Every row comes from one small tree of marks. The marks that hang from a mark follow it in brackets, in alphabetical order. Every link used is in the known rows. Which tree was each row made from?
Known rows
Y(B(F) T): [ 0.94  0.33  0.08 -3.78 -0.93  4.14  0.54 -4.56  1.24 -1.01 -0.23 -0.18
 -0.34 -0.15 -0.27 -0.79 -0.05  1.80]
Q(B(F) T(S Y)): [ 2.98 -3.87 -1.51 -3.85 -2.74  5.61  0.35 -2.43  0.73  2.69 -1.98  1.94
  1.02  1.29  2.11 -0.45  0.23 -2.21]
S(B): [ 0.14 -1.60  1.78 -1.41 -1.18  3.72  2.46 -2.96  0.75 -0.14  1.92 -0.69
  1.00  1.16 -1.14  1.84 -2.83  0.45]
S(T(Y)): [ 1.39 -1.78  1.84 -2.67 -2.17  4.31  2.54 -1.40  0.75  0.33  2.00 -0.25
  0.97  1.18 -2.05  0.51 -1.07 -0.85]
B(Q Y(T)): [ 1.72  0.72 -0.98 -2.60 -2.77  5.54  1.38 -4.19  3.52 -0.03 -0.30 -0.60
  1.59 -1.60 -2.19  1.19 -0.91 -1.48]
Q(T(S(B(F)) Y)): [ 1.50 -3.77  0.60 -3.49 -2.55  6.40  1.10 -2.48  0.36  1.99 -0.41  1.02
  1.07  1.17  0.21  0.18 -1.53 -1.60]
T(S Y(B)): [ 1.21 -3.78  1.52 -3.54 -1.39  5.19  1.81 -2.67 -0.93  0.56  1.06 -0.16
  0.10  1.70 -0.08 -0.59 -1.47  0.28]
Q(T(S(B(F Y)))): [ 0.98 -2.38  0.23 -2.43 -1.96  6.08  0.97 -3.82  1.81  1.23 -0.49  0.69
  1.80 -0.29 -0.08  0.34 -1.83 -2.19]
Y(B T): [ 0.50 -0.08  1.28 -2.81 -0.95  3.76  1.65 -4.29  1.23 -0.66  1.03 -0.62
 -0.85  0.74 -0.50 -0.57 -0.30  1.40]
F(T(S)): [-0.38 -1.36  0.00 -2.00 -0.88  5.11  3.04 -2.94  0.87  1.02  1.11  1.53
  0.23  1.82 -1.28  0.28 -2.01 -2.28]
Q(T(S)): [ 0.28 -3.06  0.63 -1.65 -1.57  4.02  2.88 -2.59  1.86  1.86  0.15  1.52
  0.81  1.33  1.02 -0.78 -1.20 -1.96]
Y(B(F Q)): [ 1.38 -0.78 -1.53 -3.26 -1.49  3.48  0.77 -4.95  1.87 -0.79 -0.98  0.03
  1.38 -1.10 -0.45  0.40 -0.80  1.80]
Y(B(F) T(S)): [ 0.49 -0.79  0.64 -4.00 -0.91  5.19  0.37 -5.04  0.64 -0.16 -0.78  0.01
 -0.45  0.48 -0.13 -1.29 -0.65  1.26]
Y(B T(S)): [ 0.01 -1.14  1.90 -3.06 -0.96  4.82  1.46 -4.82  0.67  0.17  0.40 -0.41
 -0.96  1.27 -0.34 -1.21 -0.87  0.90]
Y(T): [ 0.43 -0.06  0.92 -2.31 -1.31  3.91  2.44 -2.66  1.74  0.05  1.03  0.01
 -0.04  0.99 -0.69 -0.01 -0.92 -0.11]
F(T(S(B(Q)) Y)): [ 0.79 -2.15  0.04 -3.21 -2.86  7.55  1.85 -3.54  0.21  1.88  0.42  0.77
  0.51  1.65 -2.91  1.94 -2.52 -2.18]

Which tree is each row?
[ 0.45 -2.38  1.01 -3.03 -1.95  7.20  2.20 -2.55 -0.62  1.43  1.53  0.80
  0.06  2.32 -2.33  1.33 -2.53 -2.23]
F(T(S(B) Y))
[ 0.66 -0.46  2.68 -1.39 -1.98  5.13  1.55 -3.72  1.66 -0.47  2.34 -1.59
  1.77 -0.26 -3.52  2.07 -2.37 -1.19]
S(B(Y) T)
[ 0.00 -3.17  1.65 -1.54 -1.85  4.74  2.31 -3.41  1.36  1.92  0.42  0.79
  0.73  1.55  0.16  0.26 -2.03 -1.49]
Q(T(S(B)))
[ 1.64 -1.25 -1.93 -3.08 -2.06  3.62  0.69 -5.07  2.74  0.17 -1.70  0.83
  1.26 -1.24  0.37 -0.16  0.10  0.76]
Y(B(F Q(T)))
[ 1.82 -2.93 -1.56 -2.63 -2.02  4.32  0.60 -3.58  1.77  2.28 -2.06  2.03
  1.13  0.93  2.33 -0.49  0.03 -1.88]
Q(B(F) T(S))
[ 2.08 -2.88 -0.76 -1.78 -2.27  5.08  1.13 -3.59  2.26  2.14 -0.70  1.10
  1.48  0.46  1.39  0.01 -0.16 -3.47]
Q(B(Y) T(S))
[ 1.68 -1.13 -2.67 -2.76 -2.64  3.95  1.30 -3.64  3.55  1.02 -2.03  1.63
  2.18 -1.17  0.27  0.47 -0.36 -0.79]
B(F Q(T))
[ 1.10  0.17 -2.48 -3.30 -1.54  4.53  0.87 -5.32  1.95 -0.49 -0.93  0.96
  0.77 -0.86 -1.47  0.69 -0.51  0.49]
Y(B(F(T) Q))
[ 1.75  0.86 -1.06 -3.47 -1.49  5.49  0.65 -3.20  2.35 -0.89 -0.16 -0.13
  1.58 -1.56 -1.13  0.19 -0.66 -1.12]
B(F Y(T))
[ 2.13 -1.24  0.27 -3.94 -2.73  4.83  0.62 -3.85  1.16 -0.09 -0.06 -0.43
  1.17 -0.49 -2.28  0.46 -0.31  0.69]
S(T(Y(B(F Q))))
[ 1.55  0.27  0.26 -2.61 -3.06  5.95  0.00 -5.17  2.71 -0.29 -0.23 -1.23
  2.86 -2.06 -3.97  2.58 -2.02 -0.82]
S(B(F Q Y) T)
[ 2.34 -0.50 -1.32 -3.47 -1.95  5.97 -0.35 -4.22  1.67  0.66 -1.41  0.24
  1.18 -0.32  0.17  0.19 -0.32 -1.71]
Q(B(F Y(T(S))))
[ 1.26 -2.10 -2.08 -2.99 -2.64  4.89  1.11 -4.10  3.06  1.79 -2.59  1.87
  2.04 -0.69  0.42 -0.08 -0.84 -1.38]
B(F Q(T(S)))
[ 1.12 -2.09 -0.65 -3.67 -2.20  6.62  1.71 -4.06  0.28  1.17  0.11  0.98
 -0.05  1.18 -2.00  0.43 -1.15 -1.38]
F(T(S Y(B(Q))))
[ 2.01 -3.07 -0.64 -4.66 -2.33  5.99  0.42 -3.92  0.05  0.69 -1.25  0.23
  1.15  0.11 -0.51 -0.18 -1.24  0.59]
T(S Y(B(F Q)))
[ 0.41 -2.08  0.16 -2.78 -2.13  5.56  0.92 -4.66  1.13  0.99 -1.08  0.06
  1.85  0.21 -1.22  1.54 -3.11  0.14]
T(S(B(F Q)))
[ 1.76  0.27 -1.75 -3.97 -2.81  6.98 -0.05 -4.95  3.02  0.39 -2.18  0.06
  2.02 -2.03 -1.75  0.42 -1.16 -1.61]
B(F Q Y(T(S)))
[ 2.73  0.35 -1.76 -3.26 -1.92  5.13 -0.16 -3.75  2.16 -0.09 -0.93  0.04
  1.36 -0.83  0.01  0.65  0.11 -1.27]
Q(B(F Y(T)))
[ 1.17 -1.67 -0.72 -2.08 -2.13  3.20  1.80 -4.86  2.73  0.51 -0.51  0.40
  0.74 -0.38  0.10  0.08 -0.19  0.46]
Y(B(Q(T)))
